Each row was made from one small tree. The marks that hang from a mark follow it in brackets, in the order of their numbers. Every link used is in the known rows. Write each row's tree.
Known rows:
Q66(Q945): [-0.43  1.60 -0.20 -1.45  0.66 -1.35 -0.15  1.44  0.53  2.32  0.42 -1.34
 -0.51 -0.72 -0.71 -2.05  1.13  0.50 -2.43 -2.67 -0.89 -0.20  0.57  0.57]
Q945(Q599(Q898) Q620 Q684(Q257)): [-0.21 -1.74  0.27  1.50  0.05  0.91  0.44  0.43 -2.03  0.22 -2.24  0.21
  2.39  1.07  0.04 -0.19 -3.21 -2.31  0.89  3.14  2.45  0.25 -1.58  0.99]
Q66(Q945(Q257 Q620)): [-1.06 -0.67 -0.16 -2.30 -0.30 -0.38 -0.48  2.43  0.70  2.10 -0.46 -1.22
  1.63 -1.37 -1.87 -1.22 -0.34  2.65 -0.62  0.12 -0.84  1.70 -0.76 -0.79]
Q987(Q620(Q945(Q257 Q599 Q684))): [ 0.45 -0.45 -1.03  0.58 -0.04  0.18  0.45  1.64 -1.82 -1.65  2.80  1.19
  0.64 -1.59  1.48  0.12 -0.77  3.65  0.43  2.98  3.08  2.83 -1.21 -0.33]
Q945(Q620 Q684(Q599) Q987): [-0.18 -1.19 -0.13  0.24 -0.96  0.26  0.08 -2.19 -1.80  3.07 -1.46 -0.61
  1.12 -0.44 -1.45  5.97 -0.26 -1.83  0.13  3.10 -2.35 -0.91  0.07  0.04]
Q257(Q599): [ 0.70  1.43  0.13  0.09 -0.21 -0.14  0.14 -1.71  0.09 -0.30  0.73 -0.13
 -1.08  1.13 -0.14  1.43  0.39 -3.01 -0.70 -1.11 -0.33 -2.00  0.18  1.92]
Q620(Q945(Q66 Q257 Q987)): [-1.13  0.28  0.39 -0.42 -0.86  0.42 -0.29 -0.26  0.35  1.40  0.06  1.18
 -1.46 -1.57 -0.01 -1.04  1.21  3.34  0.19 -2.97 -0.89  0.82  1.29 -1.38]
Q620(Q898): [ 1.10  1.56 -0.42 -1.92 -0.09 -0.85 -0.65 -0.23  1.82 -3.73  1.20 -0.41
 -1.16  0.20  0.65 -3.00  1.55 -1.50 -0.39 -1.00 -2.47 -1.77  0.81 -0.38]
Q66(Q945(Q257 Q599 Q620 Q987)): [-1.97 -1.88  0.25 -0.60  0.77  0.04  0.24  2.40  0.23  0.36 -1.42 -1.31
  1.82 -1.91 -1.60  1.50 -0.52  4.27 -0.37  1.55  0.14  1.36 -1.07 -2.78]
Q66(Q945(Q257 Q599)): [-0.86  0.15  0.04 -0.10  1.18 -0.12  0.59  2.85  1.35 -2.49  0.40 -0.44
  0.48 -0.74  0.17 -2.46 -0.01  4.21 -1.89 -0.70  2.85  1.60 -1.17 -0.57]
Q945(Q66 Q257): [-0.03  0.63  0.46 -0.68 -0.70  0.85 -0.87 -0.11  1.15 -1.17  0.06  1.28
 -0.27  1.31  0.45 -2.47  0.38  1.75 -0.68 -3.34  0.74  0.03 -0.12  0.10]
Q66(Q945(Q599 Q684)): [-0.51  0.41  0.14  0.81  1.68 -0.34  0.68  1.97  0.59 -2.34 -0.01 -0.53
  0.59 -1.18  0.11 -1.49 -0.15  3.40 -2.90  0.16  2.75  1.25 -1.06  0.52]
Q599(Q898): [ 0.05  2.67 -1.05 -0.78  0.70 -0.83 -0.06 -1.30 -0.43  3.63 -0.03 -0.48
 -0.94  2.67 -0.13 -0.71 -0.46 -4.69  0.01 -1.83 -1.06 -2.01 -0.16  0.16]
Q257(Q599(Q898) Q684): [ 0.78  0.85 -0.14  2.07  0.97 -0.37  1.42 -2.75 -0.79  1.56 -0.21 -0.03
 -0.56  3.88  0.15  0.39 -1.66 -6.56  1.35 -0.11  1.43 -2.20 -0.82  3.76]
Q945(Q620 Q684): [-0.33  0.05 -0.29 -1.14 -0.54  0.13 -0.70 -0.51 -0.74  0.96 -0.58 -0.25
  1.33 -0.68 -1.17  0.17 -1.04 -0.31 -0.29  1.04 -1.76 -0.45 -0.63  0.29]
Q66(Q945(Q257 Q620 Q684(Q599))): [-0.13 -1.83 -0.07 -0.39 -0.77  0.31  0.39  1.29  0.34  1.64 -0.85 -0.68
  2.38 -1.03 -1.64  2.41 -0.71  2.35 -0.88  3.55  1.17  3.13 -1.41  0.89]
Q66(Q945(Q620(Q898))): [ 0.08 -0.17  0.03 -2.77 -0.04 -0.93 -0.97  2.25  2.47 -1.05 -0.02 -2.09
  0.57 -1.81 -1.22 -2.10  1.15  0.43 -0.38  0.18 -3.11  0.03  0.67 -1.09]
Q620(Q898 Q945): [ 0.55  1.98 -0.33 -1.77 -0.53 -0.83 -0.31  0.62  2.06 -2.62  2.15 -0.23
 -2.39 -2.36  0.81 -4.16  1.94 -0.06  0.44 -1.59 -2.69 -0.68  1.85 -0.32]
Q987(Q620(Q945)): [ 0.61  1.79 -1.11 -1.29 -0.85 -1.25 -0.66  0.69 -2.31  4.04  3.04 -0.31
 -1.33 -1.54  0.68  0.06  1.10 -1.54  0.49 -1.48 -1.91 -0.65  1.45  0.44]
Q620(Q898 Q945(Q257 Q987)): [-0.12  0.09 -0.75 -2.03 -0.42 -0.93  0.21  0.04  1.53 -2.46  1.35  0.27
 -1.56 -2.37  0.20 -2.06  1.79  2.45  0.93  0.90 -2.64  0.90  1.04 -2.52]
Q620(Q898 Q945(Q66 Q599)): [ 0.31  1.26  1.22  0.72 -0.18  1.30 -0.48  1.52  3.48 -6.67  1.27  0.70
 -2.35 -1.92  2.07 -4.62  1.53  2.35  0.58 -3.30  0.57 -0.60  1.73 -0.55]
Q620(Q898 Q945(Q987)): [ 0.01  1.11 -0.44 -1.73 -0.19 -1.26 -0.05 -0.32  1.10 -1.16  1.24 -0.51
 -2.33 -2.54  0.23 -1.61  2.33  0.13  0.55 -0.61 -4.02 -0.98  2.18 -1.83]
Q620(Q945(Q66 Q599(Q898) Q684)): [-0.53  1.43  0.36  2.59  0.83  1.41  0.46 -0.05  0.87 -0.58 -0.35  1.26
 -1.18  0.49  1.28 -1.94 -1.06  0.56  0.31 -1.85  3.08  0.71 -0.18  0.42]
Q945(Q66 Q257(Q684(Q599)) Q987): [ 0.20 -1.72  1.03  2.20 -0.82  0.90  0.76 -1.98 -0.64  0.04 -1.07  1.24
  0.08  2.01  0.65  1.49  0.17 -0.06  0.62 -1.12  1.51 -0.57  0.27  2.11]

Which tree is each row?
[-1.32 -0.03  0.62 -0.32  0.74  0.20 -0.25  2.82  0.77  0.17 -0.70 -1.77
  0.98 -1.95 -1.02 -0.61 -0.41  1.68 -0.88 -0.93 -0.03 -0.28 -0.31 -0.52] | Q66(Q945(Q599 Q620))
[ 0.18 -1.14 -0.45  1.80  1.08 -0.57  1.93 -3.22 -1.32  1.63 -1.02  0.46
  0.32  3.87 -0.43  2.55 -1.76 -4.13  1.73  2.28  1.53 -0.59 -1.54  1.55] | Q945(Q257(Q599(Q898) Q684) Q987)
[-0.66 -0.35  0.21  0.51  0.25  1.01 -0.20  0.38 -0.24 -2.44 -0.65 -0.12
  1.50 -0.90 -0.33  0.34 -1.61  1.20 -0.09  1.54  0.52 -0.50 -1.27 -0.11] | Q945(Q599 Q620 Q684)
[-1.85 -0.82  0.48 -0.24  1.03 -0.34  0.00  1.95 -0.18  1.65 -1.59 -2.03
  1.00 -2.14 -1.61  2.04  0.00  1.93 -0.78  0.01 -1.26 -0.59  0.06 -2.06] | Q66(Q945(Q599 Q620 Q987))
[-1.35 -0.17  0.69  1.31  0.62  1.37 -0.55 -0.92 -0.12  2.22 -2.75 -0.38
  0.42  2.04 -0.66  2.67 -1.21 -2.25  1.68 -1.41 -0.59 -2.22 -0.08 -2.24] | Q945(Q66 Q599(Q898) Q620 Q987)
[ 1.66 -0.11 -0.35 -1.61 -1.47  0.11 -1.24  1.44  1.15 -2.45  2.97  1.05
 -0.92 -0.62  1.68 -2.25  1.79  1.80  1.65 -0.61 -0.39  1.72  1.18 -1.08] | Q987(Q620(Q898 Q945(Q66 Q257)))
[ 0.84  1.09 -0.40  2.10  0.27 -0.31  1.38 -2.25 -1.25  3.30 -0.30 -0.27
 -0.62  3.63  0.67  0.57 -1.09 -6.73  1.21 -0.50  0.94 -2.42 -0.15  3.77] | Q257(Q684(Q599(Q898)))
[-1.01  0.09 -0.63  1.30  2.82 -1.02  1.32  0.21 -0.43  2.05 -1.68 -0.97
  0.60  0.95 -0.66  1.86 -0.76  0.50 -1.74  1.85  1.88  1.00 -1.38 -1.42] | Q66(Q945(Q599(Q898) Q684 Q987))
[ 0.32 -0.77 -0.41  1.57  0.01  0.00  0.94  1.85 -2.23 -1.44  2.91  0.89
  0.23 -1.06  1.99 -2.04 -1.00  1.81  1.98  0.79  3.08  0.97 -0.60  1.59] | Q987(Q620(Q945(Q257(Q684) Q599)))
[ 1.45 -1.70 -1.39  0.05 -0.79 -0.69  0.38 -1.68 -3.43  2.74  1.07  0.51
  1.42  1.56  0.14  6.90  0.26 -0.78 -0.08  5.01  0.44  1.29 -1.01 -0.28] | Q945(Q257 Q684(Q599) Q987(Q620))
[ 0.28  0.21 -0.72  0.20  0.64 -0.85 -0.27 -0.15 -3.01  1.13  1.29 -0.58
  0.11  0.66  0.79  4.02  0.57 -1.34 -0.03  0.42 -0.67 -2.07  0.13 -1.75] | Q945(Q599 Q987(Q620))
[ 1.13  0.33 -0.02  1.00 -0.97 -0.19  0.69 -1.10 -2.03  4.12 -0.91 -0.12
 -0.31  2.87  0.71  1.07 -0.69 -6.86  0.25  0.06  1.12 -1.43  0.50  3.10] | Q684(Q257 Q599(Q898))
[-0.26 -0.34 -0.65 -1.22  0.69 -0.90  0.41  1.48  0.61 -0.18  0.22  0.03
  1.24 -0.64 -0.70 -2.01 -0.08  4.27 -2.70  1.22  1.80  3.22 -1.54  0.32] | Q66(Q945(Q257 Q684))
[ 0.16 -0.63  1.30  0.96 -1.56  0.71 -0.22  0.62 -1.04  0.00 -0.28  1.83
 -0.55 -2.05  1.07 -3.96  0.03  1.93 -1.05 -2.22  1.63  1.58  1.45  2.77] | Q620(Q945(Q66 Q684(Q257)))
[ 0.58  1.61  0.71 -0.89 -0.94  0.35 -0.95  0.60  3.01 -3.39  1.42  0.56
 -2.58 -1.66  1.20 -4.60  2.21  0.95  0.41 -3.80 -1.85 -0.58  2.40 -0.11] | Q620(Q898 Q945(Q66))
[ 0.48 -0.83 -1.23 -1.21  0.91 -2.35 -0.14  0.59 -3.09  4.79  0.72 -1.14
  1.21 -0.40 -0.83  3.97  0.96  0.71 -2.15  2.19 -0.99  1.38 -0.14 -0.91] | Q66(Q945(Q684 Q987(Q620)))
[ 1.99 -0.77 -1.46 -1.68  0.17 -1.81 -0.63 -1.20 -1.71 -1.09  1.53 -0.22
  0.60  0.58  0.42  2.92  1.40 -1.36 -0.11  3.97 -2.55 -0.20  0.16 -1.93] | Q945(Q684 Q987(Q620(Q898)))
[ 0.17 -2.42  1.61  1.61 -1.15  1.87  0.04 -0.99  0.57 -1.93 -1.06  1.07
  1.45  1.64 -0.41  0.01 -1.80 -0.24  2.00 -0.33  1.88 -0.07 -0.86  2.96] | Q945(Q66 Q257(Q599 Q684) Q620)
[ 0.12 -0.63  0.53  0.59 -0.74  1.80 -0.41 -1.59  1.14  1.74 -1.66  0.54
  0.90  3.61 -1.07  2.56 -1.92 -3.10  2.20  0.20  1.07  0.13 -1.26  0.33] | Q945(Q66 Q257(Q599(Q898)) Q620)
[-0.68 -0.42 -0.06 -1.38  0.22 -0.58 -0.40  1.55  0.02  2.33 -0.88 -1.31
  1.73 -1.81 -1.90 -0.25 -0.46  1.77 -1.55  0.96 -1.00  1.39 -0.59  0.30] | Q66(Q945(Q620 Q684))
[-0.03  1.37 -0.74  1.52  1.69  0.23  0.78 -0.88 -0.22 -0.97 -0.41  0.32
  0.19  2.35  0.66 -0.26 -1.77 -1.71 -0.45  0.97  2.43 -0.52 -1.77  0.19] | Q945(Q599(Q898) Q684)
[-1.05 -0.32  0.83 -0.82 -0.88  0.67 -1.47 -1.12 -0.43  3.00 -1.93 -0.32
  0.20 -0.08 -1.29  1.93  0.41 -0.56  0.45 -2.64 -3.39 -2.13  1.23 -1.53] | Q945(Q66 Q620 Q987)
[-0.51 -1.20 -0.60 -0.26  0.00  0.16  0.47 -2.48 -0.77  3.89 -1.81 -0.55
  1.06  2.58 -2.10  5.53 -1.72 -3.75  2.34  3.41 -1.19 -0.36 -1.48 -1.43] | Q945(Q257(Q599(Q898)) Q620 Q987)
[ 0.61 -1.61  0.07 -0.66 -0.78 -1.13  0.45  0.01 -0.78 -2.34  0.10  0.64
 -0.59 -3.15  0.60 -2.29  1.08  1.27 -0.17  2.58 -1.40  1.32  1.60  0.05] | Q620(Q898 Q945(Q684(Q257) Q987))
[-0.26 -0.30  0.76 -0.33 -0.95  1.24 -1.37 -0.59  0.16  0.22 -1.26  0.54
  1.14  0.01 -0.80 -0.22 -0.71  0.64 -0.31 -1.23 -0.85 -0.24 -0.10  0.44] | Q945(Q66 Q620 Q684)
[-0.23 -0.52  0.57 -1.09  0.71 -0.01 -0.43  3.13  2.89 -4.45 -0.15 -1.93
  0.71 -2.04 -0.41 -2.07  0.55  1.85 -0.11  0.64 -0.81 -0.05  0.08 -1.54] | Q66(Q945(Q599 Q620(Q898)))
[ 2.03  0.11 -0.30 -0.69 -1.03 -0.19 -1.17  0.54  0.42 -2.26  2.57  0.99
 -0.80 -0.96  1.60 -1.29  1.55  0.88  0.60  0.26 -0.60  1.35  1.36 -0.05] | Q987(Q620(Q898 Q945(Q66 Q684)))
[-0.99  1.06 -0.06  0.39 -0.01  0.67  0.65  1.61  0.87 -2.69  1.58  0.72
 -1.11 -2.27  1.06 -3.08 -0.16  3.72  0.27 -1.14  1.92  0.89 -0.25 -0.32] | Q620(Q945(Q257 Q599))
[ 1.08  0.04  0.18  1.08 -0.28 -0.29  0.78 -1.59 -1.63  2.39 -0.87  0.15
 -0.22  3.15  0.26  0.97 -1.22 -6.60  0.32  0.47  1.57 -1.21 -0.12  3.08] | Q684(Q257(Q599(Q898)))
[-0.35  0.76  0.03 -0.01  0.53 -0.36  0.44  0.56  1.55 -4.37  1.11 -0.29
 -2.21 -2.85  1.05 -1.46  1.74  1.70  0.71 -0.11 -1.72 -1.05  1.59 -2.27] | Q620(Q898 Q945(Q599 Q987))
[-0.73  1.73 -0.36  0.69  2.21 -0.64  0.77  1.58  0.84  1.54 -0.41 -1.39
 -0.35  1.31  0.02 -1.17 -0.50 -1.24 -1.15 -1.46  1.93 -0.25 -0.79 -0.23] | Q66(Q945(Q599(Q898)))
[ 0.04  0.83  0.60 -0.91 -0.59 -0.15 -0.72 -0.41  2.08 -1.85  0.47  0.33
 -2.56 -1.89  0.66 -2.01  2.65  1.11  0.53 -2.87 -3.10 -0.83  2.70 -1.73] | Q620(Q898 Q945(Q66 Q987))
[-0.58  0.26 -0.13  0.22 -0.37 -0.33  0.99  0.51 -0.31 -0.26  1.49  0.93
 -0.78 -1.64  0.65 -4.95 -0.50  1.86  1.07 -1.41  0.80  0.78  0.06  2.34] | Q620(Q945(Q257(Q684)))
[ 0.12 -0.30  0.13  1.13  0.28  0.67  0.39 -3.02  0.39  2.03 -1.55  0.87
 -0.43  4.18 -0.46  3.79 -0.48 -2.67  0.87 -0.09  1.18 -0.13 -0.72 -0.58] | Q945(Q66 Q257(Q599(Q898)) Q987)
[-0.81 -1.12  0.64 -0.27 -0.67  0.78 -1.15 -1.51 -0.74  1.78 -2.23  0.35
  1.13 -0.24 -1.33  2.35 -0.26  0.82 -0.30 -0.29 -2.19 -0.55  0.20 -1.11] | Q945(Q66 Q620 Q684 Q987)
[-0.06  0.50  1.00  1.92  0.48  1.56 -0.30 -0.10  0.84 -4.37 -0.37  1.32
 -0.02  0.73  1.25 -1.44 -0.37  2.32 -1.62 -1.99  2.91 -0.31 -0.53  0.67] | Q945(Q66 Q599 Q684)
[ 1.44 -0.70 -1.06  0.23 -0.91 -0.23  0.56 -0.46 -1.91  0.60  2.94  1.12
  0.30 -0.54  0.42  2.94 -0.41  0.77  0.68  3.88  2.00  2.89 -0.92  1.44] | Q987(Q620(Q945(Q257(Q599) Q684)))
[ 0.02 -0.82  0.77 -1.73 -0.93  0.45 -1.66 -0.80  1.66 -1.68 -1.36 -0.47
  0.00 -0.22 -0.78  0.49  1.36 -0.52  1.10 -1.06 -4.28 -1.86  1.52 -2.51] | Q945(Q66 Q620(Q898) Q987)
[-0.53  0.19  0.17  2.38  1.59  0.87  0.34 -1.88 -0.25 -0.11 -2.09  0.87
  0.06  2.80  0.44  1.86 -0.97 -0.58 -0.41 -0.30  2.08 -0.62 -0.90 -1.25] | Q945(Q66 Q599(Q898) Q684 Q987)
[ 1.02  0.50  0.75  1.56 -1.02  1.23 -0.27 -1.64  0.31 -0.31 -0.38  1.06
 -0.33  1.47  0.74  1.52  0.52 -0.93 -1.43 -1.38  1.35 -0.44  0.40  2.50] | Q945(Q66 Q684(Q599))
